Known rows, with every step that occurs
kolek > konunev > deze > kidom: [  6 -20  -9 -19   5  -7  28 -14   1  -6   3  -6  -7   3   0 -14  -2  17
  35  11 -15  -6  -3 -12   6 -14  -6  11   7 -18   8  15   2   0  -3 -17
   3  -3  22  -5  -8]
konunev > deze > kidom > dumer > dugol: [ -4 -27 -16  -6  23  -1   3  -6   4 -11  -3  10  -8  14   6  -4   0  -7
   0   9   3   6   0 -11   1  -9   3  -1  -8  -8  -3  14  19   7  -2 -20
  10   1  18  -7  -7]
deze > konunev > kolek > fozusu: [ 20 -18   5  -1  -6  -4   2  -4  -2  -4  -9 -12 -16  10   1 -12   3   4
  45   4 -21  -1   3 -14  14 -18  -2  16   8 -21  -4   3   5  -6   4  -3
  -3 -10   9  -3  -7]
kidom > dumer > fozusu > kolek > konunev: [ 22 -29  -3   0   8  -7   2  14   3  -9 -12   8 -11   4   6  -2   1   1
   3 -31  19  18 -12 -16   7 -11  15  16  13 -19  -1   4   7  11 -15  -5
 -10 -26   5  -2  -1]
deze > konunev > kolek: [  8 -17   4  -3  -6   0  -1  -5  -6   4 -14  -2  -9   4  -2 -13   1   7
  32   8 -21   2   6   1   7  -7  -5  16  -1 -11  -5   3  -1  -2   7  -4
  11  -7   4   3  -2]
dumer > dugol: [ -3  -5   1   9  -1  -7  -5  -3  -8 -17   8   8  -4  -2  -2   1  -4  -4
  -7   3   5  -5  -8 -14   8  -2   9  -7 -10   5  -2  -5  14   9 -13   2
   1   2   1  -5  -4]
kolek > fozusu > vavavo > kidom > dumer: [ 10 -15  -6  20  24   1   3  18  12 -10 -22 -17 -17  14  14  -1   2 -17
 -10 -22  -9  21   7  -8  -5   2  -8 -11  13 -15   9  23   5 -23  -8 -10
 -25  -5   2  -5 -10]
fozusu > vavavo: [  8  -1  -6   3  12   1  13   3 -12  -2   1   1  -9  -6   4  -1  -5  -3
   1  -8  -8   3  -4  -3   0   3  -1  -9  11  -3   2   7   4  -4   1  -1
  -4  11  -3  -9 -10]
kolek > konunev > deze > fozusu: [  8 -15   4 -18  10  -4  16 -16   4  -7  -2   0  -5  10  11  -7  -3  11
  28  17 -10  -7  -1  -7   7 -19   5  22  -3 -26  -8  17   3   4  -9  -2
  -8   1   9   2 -21]
deze > fozusu > kolek: [  7   0  -4 -12   7   2   0   5  -5   5   4   4   2   8   6  -3   0   5
   1  -6  -1   7  17  -1  -3  -3  11  12 -11 -17  -5   1   7   3   4   2
 -12   6  -4   8 -14]
konunev > kolek > fozusu > rekan > kidom > dumer > zila: [ 27 -18 -15  13  22  10   4  12 -25   6 -10  -4 -14   4  -5 -20 -12 -25
  21 -27  -6  20 -21 -26   8 -14  23  -2  13 -13 -15   0  35 -10  -6 -19
   4  -3   4   6  -4]
vavavo > fozusu > kolek > kidom > rekan: [ 12 -12  -8  16  15 -10  24  18  -8 -14 -16  13 -17   9  18 -10   8  10
   2 -10  -4  14  10  -7  -4  12  -1  21  11 -30   7   5  17 -16  -9 -32
  -1   6 -18  11  -5]
fozusu > vavavo > dugol > dumer > zila > rekan > kidom > deze: [ 31 -20  -3  25  22   4  13  15 -23   3  -3 -19 -16 -15  -2   1 -21 -27
   1 -14 -15  11 -33 -17 -18  -5   5 -29 -10 -26  21   0   4  -3 -22 -33
  -7  20  -8 -15  12]
vavavo > fozusu > rekan > kidom > dumer: [ -4   4  -4  13  28   3   7  13 -13   5 -33 -10  -3   3  -1 -13  -3  -8
 -13  -6 -19  14  18  -8 -16  13  18   2   5 -15  -4  14  10  -7   7 -17
   1  17 -18   7 -10]
dugol > dumer > zila > rekan: [ 17 -10  -5  28   0   9 -14  -1  -3  -9  10   7  -6  -8 -10  11 -11 -14
   8  -1  10  19 -24   1  -8 -10   6  -7  -2  -9  12 -12   6  -7 -20  -6
  -5  -2  -2 -18  18]
fozusu > vavavo > dugol > dumer: [ 12 -11   3  18   0  -5  10   1   0  -1   0 -24  -6  -3  11   8 -17 -11
  -6  -3 -18   5 -20  -5   7  11   0 -23  -4 -17   5   4 -15 -10 -16  -8
 -32   7 -11 -16   1]
dugol > dumer: [  6  -2   1   9  -3  -1  -7  -7   1  -4   1 -13   3  -6   0   4  -7   1
   1   8   5   9 -11   3   4  -2   6  -5   3  -3   4  -8  -9  -7 -10  -4
 -15  -9   2  -6   8]
deze > kidom > vavavo > zila > rekan > fozusu > kolek > konunev: [ 38 -11  -8 -11   4  -2  23  19  13  -8   4 -16 -13   6 -11 -17  -9  19
  26 -23 -27  10  27   2 -17  -4 -15  18  -9 -55  20  10  -3  16   4 -38
  -2  12 -11   7 -24]
vavavo > fozusu > kolek > konunev > deze > dugol > dumer > zila: [ 23 -26   5   6  -1  -6  12 -15  -5  -5   9   1  -1  -4  18  -3   4   5
  40  -4  -5   2 -39  -9  12 -10  19   3   6 -39   3  15   2  -1 -17 -16
 -19 -10   6 -15  -5]
dugol > dumer > fozusu: [  3 -11   4  15  -3  -5 -12   0   5  -5  -6 -16   2 -19   6   5   1  -4
  -6  -2  18   7 -17 -15  12  -9  23  -1  11  -2   8 -13  -8   0 -17  -6
 -21 -13   2 -11   9]
vavavo > zila > rekan > kidom > dumer > fozusu > kolek > konunev > deze: [ 33 -25   1   5  23  -4   9  21  15  14 -19   1 -24   5   3 -16  -6  -6
   5 -28  -2  18 -11 -16  -2  -7  12  17   0 -35   3  24  10  22  -6 -22
 -16  -6   4  14 -16]
kolek > konunev > deze: [ 10 -14  -2 -12   2  -8  20 -16   2  -7   3   4 -12   3   6  -8  -4   6
  29   7  -7  -8 -23  -5  10  -9  -1  12   3 -12  -2  15   3   7 -11  -2
  -2  -9  15  -2 -10]
fozusu > vavavo > kidom: [ -4  -1  -2  15   8  -3   9  11  -2  -3 -13 -13  -6  -5   4  -5  -2  -5
 -12 -13 -16   8   2   1  -8  13  -5 -12   3  -4  16  15  -5 -15  -6  -1
 -18   3  -4   0  -8]
kidom > vavavo > fozusu > kolek > konunev > deze: [ 25 -14   5 -15  17  -8  21  -1  -5 -15  -1  11 -21   3  18 -23   8   4
  33 -13  -4  -4 -12 -11  -5   2  -1  21  13 -35  -5  22   8   4  -5 -18
  -7  -7   2  -3 -24]
dugol > dumer > fozusu > rekan: [  0  -4 -13  23  -2  -8   2  -7  -7  -6  -5 -16  -5 -15   3  -3  -3  -2
  -6  -6   6  12 -16 -19  11   1  35  -3  15  -3   8 -11   6  -2 -25  -2
 -19  -2 -11 -13  10]
zila > rekan > kidom > dumer: [  8  -3  -3   4  26   9  -8  14   3   7 -21   0 -13   9 -12   3 -10 -12
 -13  -4 -10  23  11   8 -23 -10  -1   3  -9 -11   2   4   2   5   8 -13
  12  11  -3  11   2]
konunev > deze > zila > dumer > fozusu > kolek > kidom: [  4 -20 -16 -14   5  -6  17   4  12  11 -16  16 -12   9  14 -13   6  -6
  28 -11   5  20 -12  -4  14 -13   8  19  -2  -7   0   4   1  -7  -7 -25
 -19 -16  11  12  -3]
vavavo > dugol > dumer > zila > rekan > fozusu > kolek: [ 27  -3  -2  14 -14   0  -1  14   0   3   4 -16  -3  -7  -1   6 -21 -22
   7 -19   0  17 -25  -7 -10   0  27  -4 -29 -30  16 -12  -4  10 -27 -12
 -26   9 -20 -19   8]
rekan > fozusu > kolek > konunev > deze > kidom > dumer > dugol: [ 16 -24 -21 -26  14 -11  26   0  -3 -13  -6   0  -9   9   6 -16  -9   5
  24  -2  -3   8  -2 -14   5 -12  22  18 -14 -30   4  13  18  26 -11 -22
   1  -7  15  -5 -23]
dugol > dumer > zila > vavavo > kidom > deze > fozusu: [  6 -31   1  28  20  14 -17  -2   4 -22 -20 -16  -5  -9  13  -4 -15  -9
   3  11  -5  20   0   1 -23  -8  -9 -12 -18 -18  18   2   0 -23 -25 -26
 -12  -3   8  14  21]
konunev > deze > zila > vavavo > fozusu > kolek > kidom: [  5 -21  -5   4  21  -1  22  -2   2  -2 -26  13 -20  10  25 -27   3   7
  44   8 -19  17   7   6  -9   1 -15  20 -10 -22  -1  22   2 -20   3 -35
 -10   0   0  16 -18]
vavavo > fozusu > rekan > kidom: [ -8  15  -1  11  13  -5  17   9 -23   6 -19 -15  -1 -12  -3 -19  -3   3
  -2  -2 -23   1  13 -16 -12  16  25   1   1 -11   2   7   7  -7   1 -10
  -3  21 -19   4 -13]
kolek > fozusu > rekan: [  8   5 -16   7   1  -6  16  -6 -10  -9   5  -9 -15   7   2  -5   1   0
  13  -8  -9   4  -2 -19   5   2  13  -3  15 -12   0   2  18  -6  -8   5
 -10   8  -9 -10  -2]
deze > konunev > kolek > kidom: [  9 -26   1   8  -8  -5  17  -2  -9  -6 -14   3 -12   9  -2 -18  -3  15
  41  11 -26   7   3  -1  13 -12 -10  21   7 -20   0   4  -1 -10  -4 -19
   8 -15   4  11  -7]
fozusu > rekan > kidom: [ -4  12 -14  -1  10  -5  16   1 -24   8  -7  -8  -3  -9 -13 -15  -8   2
  -5  -3 -19   4   2  -4  -4   3  20  -4   4   0   1  -4   6   0   5  -4
   2  18 -11  10  -2]

Rows
[ 15  -8 -15  -7  22 -13  30   0 -32  -3 -15 -19 -19  -1 -11 -22   8   8
  25   4 -29  -4  14 -17  -6 -15  14   2  15 -24  16   6  15   0   8 -16
  12  17  -5   1   2]	kolek > fozusu > rekan > kidom > deze > konunev
[ -8  -4  -1   0  -8   1 -11  -8   7 -13   3  11  -9   2  -2  12 -18  -9
  -6   7  -1   7 -10  -6   1   4   5 -11 -12   7  -6 -10   3   7 -14   0
  -8  -3   6   2  10]	zila > dumer > dugol
[ -1 -17 -14  14  31   5  11  -7 -11  -7 -33  -9 -14   7  17 -21   2   1
  25   8 -32   5  22   2 -26  11 -17  -1  -8 -17   7  17  11 -19   3 -27
  12  24 -15   7  -2]	kidom > deze > zila > vavavo > fozusu > rekan
[ -6 -18 -13   1  51  12   9  -4  -3  12 -50  -4 -18   6  11 -28  -3 -13
  17  11 -36  21  21   7 -23   2  -2   8  -7 -13 -10  29   7 -17  17 -31
   6  28  -6  15 -14]	konunev > deze > zila > vavavo > fozusu > rekan > kidom > dumer
[  9 -19 -22 -30  18 -10  39  -7   4 -12 -17 -13 -11  -1   4 -17  -3  14
  28  17 -18  -6  12  -6   4 -16   4  29   3 -30  15   8   7   6  -1 -33
  18  17   9   1 -10]	kolek > konunev > deze > kidom > rekan > fozusu
[ 15 -16 -16 -34   2  -4  15 -14  11  13  -4   9 -12  15   4 -12  -5   1
  47  -2 -11  11 -16  12   5 -10 -10  14  -7 -12  -4  15  -3  -3   3  -7
 -12 -14  17   7  -4]	fozusu > kolek > konunev > deze > zila > dumer
[ -5  -3  -1 -17  17   3   5  -9   6   4  -5   1  -2   9  17  -6   4  -1
  10  17  -4  -4   6  -3  -1 -11   9  16  -9 -13 -11  13   9   3   0  -3
  -5  10   4   3 -18]	konunev > deze > fozusu
[  7 -32 -18  26   8  -4  13  11  -7  -7 -25   3 -17  13  14 -19  -4  -7
  11 -22  -3  26 -13 -23  14  -1  16  15  15 -15 -11   2  24  -8 -24 -23
   0 -17  -6  11  -6]	konunev > kolek > kidom > dumer > fozusu > rekan
[ 13   1   1   6  -3  -5  19   6  -1   1 -11 -40   2 -12  14   3 -23 -11
  -2  -3 -21   3  -9  -4   4   7  18 -12 -15 -25   8  -1 -21  -1 -17 -14
 -34  13 -20 -18 -11]	rekan > fozusu > vavavo > dugol > dumer
[ 12 -22   8  25   4  -1  -1   4  12  12  -5 -27   0 -12  16   9   2   1
 -10 -11 -14   6  -9  -9  18  -2   8 -20  15 -25  10   8 -14  -1  -3 -20
 -31   8 -12  -5  -7]	deze > dugol > dumer > fozusu > vavavo > zila
[ 23  -9  -5   3   7   1  11   4 -10  -2   0 -13 -26   2  15 -10  -8  -9
  33 -16 -15   5 -18 -23  15  -2  -1   0  15 -12  -8   8  18 -10  -3  -2
 -13  -4   8  -5 -20]	konunev > kolek > fozusu > vavavo
[ -4 -12 -16  -8  16  -6  17   3 -18   4 -32  -7 -16 -11 -10 -15  -6   3
   7   3 -22   6   7 -15 -11  -8  23   3  10 -13  15  -3   2   6   1 -19
   6  11  -2  10  23]	zila > dumer > fozusu > rekan > kidom > deze > konunev
[ 16 -17 -23   7  14  -7   7  17  -1 -10 -19  10 -10  20  -2  -8  -2 -11
  10 -12  -6  30  19  10  -6 -15   6  18 -28 -27   6   2  15   8 -12 -29
   8   1 -16   2 -25]	deze > zila > rekan > fozusu > kolek > kidom > dumer > dugol
[ 12  -5   4   8  19   7   9  11   5   9  -1 -11   1   2  10  -2  -4   5
  -7  -3 -19   1  25  -3   1   7  -8  -4  -1 -27   0  21   4  -4   5 -12
 -21  23 -14   5 -32]	deze > fozusu > vavavo > zila
[  3  -4   2 -17  29   1   6  10 -15   6 -14 -15   5  -1   5 -13  -1   3
  -2  10 -10  -5  21  -7 -13 -15   8   5 -14 -19   2   1   5   4   7 -22
  11  17   2  22 -11]	rekan > kidom > deze > fozusu
[ 19 -11   8 -19  25  -5  19  -1  -4  -4  -8   3 -28   8   7 -13   5   4
  33 -11 -38   4  -5  -3 -20 -14  -1  19   3 -48   2  20  -4  12  10 -28
   5  17  -5  11 -21]	zila > rekan > kidom > vavavo > fozusu > kolek > konunev > deze > dugol
[  6 -12 -14   6  35  13   4  12 -22   6 -14   6   6   1 -14  -9  -9 -12
 -13  -8  -6  19  14  -6 -11 -16  26   1   0 -18 -10   1  24  -8   1 -17
   7  22 -10   8  -6]	deze > fozusu > rekan > kidom > dumer > zila
[ -1 -19  11  12  -2   4  -1  -3  15  -7 -12  -9 -17   6   8   5 -22  -6
   0   2 -25   5  -4  -4 -11   7 -16  -8 -19  -7  -3   4 -17  -2  -9  -7
 -14  12  -3   8  15]	zila > vavavo > dugol
[  9 -26  14  22  29  11  -7  -4 -13  -8 -21 -18  -4 -17  13  -5 -11  -3
  15  15 -23   8 -13  -4 -21 -12   2 -22  -3 -25  10   1 -11 -11   1 -43
   3  13   5  10  21]	rekan > kidom > deze > dugol > dumer > zila > vavavo > fozusu
[ 34 -12   4  14   5   3  12  12   3  10   3 -22 -20   6  18 -14  -8  -7
  26 -24 -21   2 -10 -23  17  10 -12  -7  12 -24  -8  19  17  -8  -1 -15
 -24  -1   2   4 -30]	konunev > kolek > fozusu > vavavo > zila
[ 31  -4  -2  -1   2  -6  22  27   5  -3   1  -6  -5   3   6 -24  -3   6
   8 -25 -11   8  14   5   2   5  -4  13  -1 -38   3   5  -1   9  -1 -41
 -11  -1 -18  19 -29]	rekan > fozusu > kolek > kidom > vavavo > zila
[ 22 -18   7  17   6  -3  13  15  11 -10   5   3  -8  10   2 -13   1   7
   2 -11 -10   5   8   2   5   1 -29   2  13 -27   0   7  -1  -9  -3 -41
  -3  -2 -10  17 -17]	kolek > kidom > vavavo > zila
[  5 -16  -6  -7   1  -8   0 -11   8  11   2  -7  -6  -5  23   1  11  -5
  11  -7   9   6 -32  -9  19 -14  28   1   4 -13   1   1  -5  12  -5  -9
 -23  -7   6  -6   7]	konunev > deze > dugol > dumer > fozusu > kolek
[ 23 -32  -7  43  20   3   9   8 -11 -31 -15  16 -27 -11  14  -3 -15   1
  14   0  -1  32 -15  -6  -6   2  -1   8  13 -30  12  -8  14 -30 -24 -43
 -10  -1  -8   5  20]	dugol > dumer > zila > vavavo > fozusu > kolek > kidom > rekan
[ 21 -46  -2  28 -10 -17  18   0  -9 -21 -17 -17 -23   3   3 -22  -7  -2
  30 -10 -30  15 -16 -22  18 -12  10  14  15 -41   2  -7  -7 -14 -33 -35
 -17  -8 -18  -1   3]	deze > konunev > kolek > kidom > vavavo > dugol > dumer > fozusu > rekan
[ 39  -9 -16  18   4   0  12  17 -10 -23   8   8 -15 -10  -7  -8 -11 -11
  20 -19   8  30 -20   5 -11 -18  13  11   0 -37  15 -17   9   0 -25 -38
  -4  -6 -14  -6  -2]	dugol > dumer > zila > rekan > fozusu > kolek > kidom > vavavo
[ -7  -5  13  17  12   7  -7  -2   6 -13 -24  -1 -16  -5  16  -3 -11   4
   9  12 -19   7  13  -3 -19  12 -10   4  -4 -11  -2   9  -6 -10   1  -9
  -9   9  -5   6   2]	zila > vavavo > fozusu
[  6  -2  12   5  15   3  -3  10   2 -14  -9   2  -6  -2  10  -8   8  -3
   0  -6  -4  -4  13  -6 -14   5  -7   9  10 -19  -5   7  -1  -8   2 -20
   2   8 -10  -2 -11]	kidom > vavavo > fozusu
[  8  -2   0 -10  22  -3   8  10 -19   8 -10 -13  -2  -7   1 -14   0  -1
   1   0  -5  -6   0  -7 -11  -4   3  -7  -5  -4   9  -1   3   7   7 -21
  16   5   7  15   1]	rekan > kidom > deze
[ 13 -16  -3 -16  22  -6  30 -14  -7  -9  -1   0 -14   1  15  -8  -7   9
  28  10 -18  -5  -6 -10   7 -16   2  13   6 -28  -5  24   8   0  -9  -2
 -11  10   6  -8 -30]	kolek > konunev > deze > fozusu > vavavo
[ 14   3 -10   0   3  -5  16   1 -23   9  -5 -24 -18   0  -2 -26 -11  -7
  29 -12 -25   6 -10 -25  10  -2  19   1   8  -9 -12  -1  19  -5  -1  -7
  -6   5  -1  13 -11]	konunev > kolek > fozusu > rekan > kidom
[  6 -11 -17  13  27   8   6  12 -23   6 -11   9   0  -5 -18 -10 -10 -20
 -13 -17  -2  18  -8  -5  -7  -8  21  -9   7  -4  -5   1  22  -5  -1 -18
  12  11  -7   1   7]	fozusu > rekan > kidom > dumer > zila
[ 10 -31  -2  27  10   4  13 -13   0 -15  -6  14 -19  -3  27  -5  -7   2
  38  10 -16  24 -32  -1   0  -7   5  -1   2 -32   3  14   0 -15 -13 -38
 -20  -4   3   5   8]	konunev > deze > dugol > dumer > zila > vavavo > fozusu > kolek > kidom
[  6 -28   8  23   0  10  -3   3   4 -10  -3   6 -12  -4   2   8 -23 -16
   3  -5 -11   8 -19 -10  -9  -3  -9 -15 -15  -7  -3   1  -5  -8 -15 -13
 -12  11   0  -3  18]	dumer > zila > vavavo > dugol
[ 38 -30  -3  32  -3  -3   8  16  -3 -25  17  12 -20   9  -3   1 -14 -17
  11 -28   0  29 -34  -7  -8 -10  -6  -5  -2 -38  11  -9   1  -9 -34 -35
 -19  -6 -15  -9  12]	fozusu > kolek > kidom > vavavo > dugol > dumer > zila > rekan
[ 16 -19 -10  24  18  16 -15  11   4  -7  -6  23 -10  11  -9  11  -2 -23
  -4 -14  12  22  -7   2 -18 -12  -3   0  -1 -10   1   4  19  -2 -10 -10
  13   3  -3 -12  12]	kidom > dumer > zila > rekan
[ 32 -21   1  25   7  -6   7  32  12 -11   1  13 -26   6   3 -11   5  -1
   0 -37   0  19   2 -14  -5  -1  -9  13  11 -38   9   5  10   6 -15 -35
 -13  -5 -16  13 -14]	dumer > fozusu > kolek > kidom > vavavo > zila > rekan
[  8 -13   5 -15   2 -10  21 -13   3   1  -4   2 -12  11  22  -9  10  13
  37  -3 -21  -8 -12  -7   4  -1   7  15   1 -37  -1  26  -1   8   0  -7
 -11  -1   0   0 -20]	vavavo > fozusu > kolek > konunev > deze > dugol
[ 23 -20   0   7  -9 -15   5   1  -4 -11   3  -9  -7 -16   4  -4  -6   9
  14 -18  14  11 -28 -18  18 -11  26   8  14 -18  10 -12  -5   5 -25   0
 -29 -29   3  -9   6]	dugol > dumer > fozusu > kolek > konunev
[ 29 -20   3   7   0   9   9   5  14   8 -11 -15 -29  12   7  -6 -16   1
  40  -5 -39  11   5 -11  11   4 -20  -2  13 -31  -3  19   1 -13   7 -16
 -28  -2   4   5 -11]	deze > konunev > kolek > fozusu > vavavo > zila > dumer
[  5  -6 -12 -10  15   5   2  -8   9  12 -11   6 -10  14   1  -5  13 -12
  25   8 -11   6   2  13  -9 -14 -14  12 -15  -6   3  17   5  -1   6  -8
  11  16   1  -3 -12]	konunev > deze > zila > rekan
[  6  -2  -9 -24  15   0  10  -4  -2   9   3   9  -8   9  18 -10   6   1
  13   2   3   1   1  -1  -2  -4  15  19 -14 -15 -10  13  14  10   3   0
 -11   7   5   6 -17]	konunev > deze > fozusu > kolek
